Each row comes from the steps of one path. Every step used is in the known rows, and no mark comes twice. Write the path behind each row, first mark first.
In the rows, 128 means zero.
Known rows:
T > G > L: [118 125 161 111 117  86 128 154 153 150 116 118 100 118  80 169  92 103]
G > L: [132 137 151 102 119  90 137 144 153 157 113 110 150 122  82 166 111 106]
M > G > L > W: [170 150 163  82  85  88 141 172 167 169 114 121 166 121  74 199 148 123]
M > T: [183 157 144 122 111 123 144 155 142 171 130 125 148 128  89 159 114  97]
G > L > W > T > M: [152 166 185 105 106 112 120 121 126 141 139  91 136 113  70 153 139 111]
W > U > M > G: [125 138 138 124 105  65 125 145 231 201 125 170 123 103 133 191 117  85]
T > M > G > L > W: [165 164 171  93 101 117 137 164 148 155 144 106 132 125  82 187 158 142]
U > W > M: [178 139 137 135 144  89 110 138 174 158 132 121 127 130 106 129 103 113]
W > T > M: [163 153 175 120 133 136 101 111 162 136 149  95  86 135  85 146 118 101]
L > W > M > G: [182 159 146 119  99 103 135 163 150 156 157 138 131 129  84 193 140 107]
M > G > L: [161 138 160  78 102  76 139 172 188 170 101 116 154 126  84 199 137 123]
W > G: [110 122 128 111 119  99 120 143 203 172 152 128 110 129 104 167  94  69]
U > M > G: [172 154 174 114 122  80 128 164 228 173 115 149 119 134 108 190 116 107]
T > M > G: [166 153 154 102 117 128 131 166 174 157 147 115 111 140  93 185 140 135]
U > M > T: [179 172 175 137 126  96 136 150 185 172 125 143 128 124 109 163 108  92]
T > G: [129 123 145 127 121 113 124 154 167 153 130 135  85 132  90 164  79  94]
U > M > T > W > G: [161 183 173 125 124  82 132 143 195 184 135 139 104 112 105 157  79  95]
W > U > M > T > G > L: [115 148 153 136 106  57 131 142 193 193 126 153 113  83 123 168 110  79]
M > G: [171 136 144  95 104 100 134 173 195 171 117 135 141 140  91 198 126 113]
T > G > L > W > M: [130 142 165 121 109  83 130 154 139 142 139 119  98 112  73 173 107 105]
T > M: [144 150 148 125 133 145 129 144 147 149 155 115 104 140  98 159 120 122]

Write each row's path:
[169 164 189 104 105  67 133 164 204 169 113 140 142 119  98 193 132 115] => U > M > G > L > W
[167 136 179 112 128  87  84 118 180 150 104  97 115 113  87 110  93 112] => U > W > T > G > L
[182 180 144 115 112 115 145 143 131 179 125 124 134 118  73 149  81 117] => M > T > W
[190 140 152 106 129  61 114 154 188 164 115 110 141 120 100 153 127 133] => U > W > M > G > L
[116 154 157 119  94  71 136 132 158 178 128 139 157  93 103 167 127  92] => G > L > W > U > M
[155 163 132 123 140  88 134 129 148 159 143 128  90 126  78 163  62 118] => T > W > M
[170 157 166 123 100 133 112 118 142 148 146 122 132 128  75 149 118  85] => L > W > T
[182 152 169 122 138 124  85 110 175 150 130  94 116 127  97 102 113 122] => U > W > T > M
[179 167 153 142 102 112 138 157 116 151 166 132 112 118  79 171 126  96] => L > W > M > T > G
[189 151 160 129 131  71 117 151 155 158 124 105 123 108  94 129 112 121] => U > W > M > T > G > L
[126 155 138 143  95 103 128 130 169 187 151 169 139 101 118 164 117  79] => L > W > U > M
[153 176 149  98 107  86 139 143 151 183 132 111 131 103  76 152  87 105] => M > T > W > G > L
[173 154 158 131 125  75 140 161 141 149 145 110  94 115  82 178 118  99] => W > M > T > G > L
[167 167 147  96 126  60 139 147 163 163 127 118 104 119  68 188  87 136] => T > W > M > G > L
[169 168 174 125 105 150 109 115 131 140 163 110 115 126  77 146 132 102] => L > W > T > M
[167 152 155 128 110 117 138 164 145 164 131 125 111 122  83 160 102  98] => M > T > G
[151 156 157 116 109  85 141 143 126 148 140 114 147 113  78 176 132 105] => G > L > W > M
[147 146 149  86  77  75 139 164 176 183 119 132 166 104  88 199 152 114] => M > G > L > W > U
[115 145 138 113  91  88 138 133 138 177 132 131 164  94  93 169 130  94] => G > L > W > U
[172 165 139 105 127  76 136 147 167 167 135 128  94 126  74 185  81 129] => T > W > M > G
[161 152 165 115 104  95 142 163 139 162 119 112 123 110  76 161 110 103] => M > T > G > L
[175 152 149 139 127  89 136 162 146 149 153 121  85 123  86 174 110  94] => W > M > T > G
